Each row was made from one walk, in order. Every step used is in the known rows, and no mark comes twice. Write each row's walk.
Known rows:
v > t > c: [ 2.296  0.955 -2.059  1.906 -1.072 -1.163 -0.759 -1.315  3.088 -0.113
 -2.527 -1.416  2.333 -1.542 -1.082 -2.502 -2.664 -0.551  3.376 -7.338
  3.499]
w > c > t > g: [ 1.789  3.489 -2.850 -0.431 -0.098  0.605 -2.287 -1.827  1.180 -2.090
 -0.137 -0.401  3.056 -0.655  2.690  1.058  1.221  0.979  6.371 -4.966
 -1.636]
q > d > g > t > c: [-1.223  1.295  4.078  4.545 -2.692 -1.150  1.499  0.378  4.214  1.353
 -2.486 -0.200  2.761 -4.938 -1.250  1.125 -1.827 -2.390 -1.127 -4.790
  1.152]
d > q: [-0.428  2.959 -1.522 -2.840 -0.722 -0.737 -1.419 -0.256  0.568 -0.473
  0.690 -0.529  0.196 -2.007 -0.925 -2.146 -2.197 -2.945  0.352  0.067
 -2.783]
d > r > w: [ 2.438  2.310 -1.360 -0.360 -0.370  0.258 -1.156  0.076  0.460 -3.817
 -1.877  4.980  3.262 -3.397 -2.155 -0.853 -0.664 -2.546 -1.445  1.836
  0.175]
g > d > r > w: [ 3.373  0.905  0.526 -0.396 -1.036  1.848 -2.596 -0.211  4.732 -2.142
 -3.152  3.017  2.416 -3.177 -1.422 -0.090  0.466 -3.486  0.080  0.254
 -1.748]
g > d > q: [ 1.220  1.246  0.363 -1.963 -1.280  1.132 -2.776 -0.678  4.862  0.301
 -1.196 -1.402 -0.101 -1.886 -0.370 -1.185 -0.656 -3.929  1.386 -1.136
 -4.262]
d > g > t > v: [ 1.585  2.632  2.266  4.928 -0.836  1.604 -0.526 -1.969  4.179  0.702
 -3.157  2.170 -0.080 -5.795 -0.781  4.123  0.585 -1.620  2.192 -4.430
  0.515]
q > d > g: [-1.316  3.722  4.675  2.893 -1.878 -1.096  2.496  0.025  4.026  0.826
 -2.093  0.559  0.260 -6.882 -1.044 -1.347 -0.004 -0.862 -4.254 -1.694
  0.163]
d > r > w > c > t > g: [ 3.115  4.024 -2.406 -0.430 -0.622  0.939 -2.831 -0.458  0.790 -4.085
 -1.920  4.455  4.103 -2.797 -0.700  1.843  1.173 -1.447  2.159 -0.580
 -1.896]
r > d: [ 0.464 -1.678  2.395 -0.673 -0.647  2.360  2.597  0.137  1.914 -2.487
 -0.904 -0.746  3.158 -1.168  0.595 -3.810 -1.015 -2.798 -1.950 -0.538
  0.834]
w > c > t > g > d > q: [ 2.004  3.697 -2.363 -1.878 -0.906  0.904 -3.728 -1.649  3.595 -1.342
 -0.510 -0.986  2.212 -0.562  2.177  1.844  1.471 -1.006  6.303 -5.125
 -4.711]
c > t: [ 2.635  3.119 -0.610 -0.254  0.206 -2.176 -0.464 -1.052  1.758 -0.749
 -0.213 -0.100  3.294  0.146  0.433 -1.014 -1.715  3.084  5.600 -3.836
 -0.591]
c > w: [ 1.859 -0.713 -2.565 -0.038 -4.081  1.342  0.768 -2.468 -2.642 -0.291
 -2.672 -2.464  2.875 -0.599  1.334 -3.790 -3.591 -1.314  0.882  1.654
  1.134]
q > d > r > w > c > t: [ 0.254  3.197  0.118 -0.661 -1.797 -2.417  0.330 -0.190  3.443 -3.156
 -3.904  1.428  5.514 -4.053 -2.707 -0.879  0.828 -0.355 -1.371 -0.663
 -0.537]
q > d: [-1.394  1.672  2.461  1.227 -1.815 -2.261  1.471  0.127  2.141 -0.054
 -2.523 -2.192  1.423 -4.721 -0.892 -3.067  0.083 -0.721 -1.944  0.026
  1.210]
r > w > c > t > v: [ 3.221  1.656 -4.608 -1.870 -3.509 -0.736 -3.738 -1.489  3.044 -4.648
 -4.688  1.261  7.015 -1.516 -0.869  1.273  1.918  1.639  5.585 -4.010
  1.728]
w > c > t: [ 0.831  2.546 -4.620 -2.234  0.507 -0.128 -0.936 -2.471  1.944 -2.726
 -0.502 -0.324  5.373  0.532  1.360 -0.967 -0.127  1.046  5.665 -5.730
 -0.034]
r > w > c > t: [ 1.809  0.697 -4.944 -1.885 -2.762 -0.364 -3.382 -0.415  2.511 -4.744
 -2.424  2.206  7.637 -0.291 -0.582  0.624 -0.862  1.766  4.082 -4.287
  1.429]

Which walk is each row?
[ 0.889  1.009  1.009  4.214 -1.125  1.359 -0.437 -0.354  2.682  0.818
 -0.362  2.694  2.817 -2.853  0.208  2.534 -3.642 -3.281  2.058 -6.906
  0.906] -> d > g > t > c
[-1.030  3.431  2.948  0.998 -0.134 -1.645  2.486 -0.513  2.021 -0.561
 -2.407 -0.224  1.024 -5.324 -2.165 -2.667  0.669 -2.502 -3.693  1.768
 -0.495] -> q > d > r
[ 5.678  4.002  2.097  1.957 -1.097 -0.209 -4.538  0.109  3.685 -0.909
 -1.985  1.598  1.381 -2.182  0.585  3.296  1.193  1.121  5.657 -2.026
 -4.190] -> c > t > g > d > r > w
[-0.740  0.147  3.116  4.582 -4.939 -0.592  1.953 -0.537  2.450  1.613
 -3.563 -1.597  3.368 -4.079 -0.713  0.545 -2.890 -2.707 -1.336 -3.569
  1.009] -> q > d > g > t > c > w
[ 3.837  4.523  1.491  2.238 -0.327 -1.252 -2.320 -0.216  0.831  0.086
  0.065 -0.174  0.458 -1.539  2.026  1.673  0.318  2.839  6.577 -2.601
 -2.408] -> c > t > g
[ 2.861  2.968  2.760  1.376 -1.890  2.115 -4.466  0.443  2.858  1.159
 -0.621 -0.942 -3.327 -4.095  1.929  1.760  1.765 -3.633  2.477  0.045
 -5.415] -> t > g > d > q
[ 3.922  3.313  3.680  2.945 -0.115  2.967 -2.969 -0.311  2.201  0.508
 -1.373  1.233 -3.296 -4.805  1.925  1.622  2.714 -4.049  1.545  1.257
 -3.996] -> t > g > d > r
[ 2.595  2.917 -2.090 -0.270 -0.415  1.508 -3.242 -1.839  3.243 -1.467
 -0.969 -0.639  2.737 -0.742  2.773  1.847  2.120  0.199  6.838 -5.336
 -2.436] -> w > c > t > g > d
[ 3.036 -0.281 -3.232  1.949 -3.776 -0.477  0.051 -2.355  1.219  0.179
 -3.649 -3.256  3.369 -0.522 -0.460 -3.064 -4.137 -0.974  3.353 -5.843
  3.601] -> v > t > c > w
[ 2.662  1.716 -4.134 -0.147 -3.153  0.344 -4.606  0.209  1.662 -3.951
 -2.521  2.274  5.919 -1.450  0.614  2.227  0.464  1.749  4.678 -3.778
  0.314] -> r > w > c > t > g
[ 4.156  3.473  1.522  4.709  0.361  1.920 -2.737 -1.146  5.541  0.621
 -3.055  0.062 -3.694 -5.678 -0.451  1.706  1.999 -0.431  1.948 -3.312
 -1.589] -> v > t > g > d > r
[ 1.111  3.931  1.383  0.893 -2.420 -1.648 -0.967  0.287  2.788 -2.419
 -3.709  1.059  3.359 -5.044 -1.696  1.029  2.265 -0.710 -0.501 -0.106
 -1.561] -> q > d > r > w > c > t > g
[-0.650  2.757  4.788  5.076 -2.510 -0.992  0.999 -1.008  5.452  1.371
 -4.673 -0.746  0.300 -7.504 -1.960  2.219  1.594 -1.082 -1.033 -3.136
  0.762] -> q > d > g > t > v
[ 3.692  2.401  0.987  1.788 -1.552  3.667 -4.364 -0.156  2.909 -1.711
 -2.317  2.496 -0.315 -4.544  1.513  2.670  3.414 -4.053  1.631 -0.025
 -3.328] -> t > g > d > r > w > c
[-0.539 -0.543  1.731 -3.106 -1.366  1.637  1.654  0.429  2.133 -2.275
  0.258 -1.140  2.431 -1.171 -0.514 -3.499 -2.005 -4.466 -2.386  0.145
 -2.470] -> r > d > q
[ 3.977  2.585 -1.212  3.719 -1.316  2.796 -4.517 -1.087  5.904 -1.651
 -4.180  1.256 -0.733 -5.415 -0.906  2.423  2.591 -0.402  2.152 -4.327
 -1.143] -> v > t > g > d > r > w > c
[ 3.631  0.927 -3.126 -0.194 -3.432  1.142 -5.490  0.067  3.908 -3.619
 -3.205  1.813  5.679 -1.196  0.725  2.793  1.213  0.951  5.159 -3.924
 -0.891] -> r > w > c > t > g > d
[ 2.897  4.118 -1.893 -0.729  0.436  1.684 -2.579 -2.141  3.207 -2.051
 -0.791  0.708  2.428 -1.181  2.135  1.565  2.355 -1.051  5.475 -4.091
 -3.752] -> w > c > t > g > d > r
[ 4.206  4.477  0.757  0.026 -0.804 -2.620 -1.297 -2.726  2.854 -0.625
 -3.687 -1.931  2.049 -1.644  0.020  0.141  2.141  2.689  7.811 -3.264
 -0.175] -> c > t > v
[ 0.517  0.076  4.367  1.083 -1.170  3.332  3.283  0.156  3.559 -1.722
 -0.265  1.960  2.182 -3.610  0.588 -2.294 -1.284 -2.945 -4.211 -2.246
 -0.438] -> r > d > g
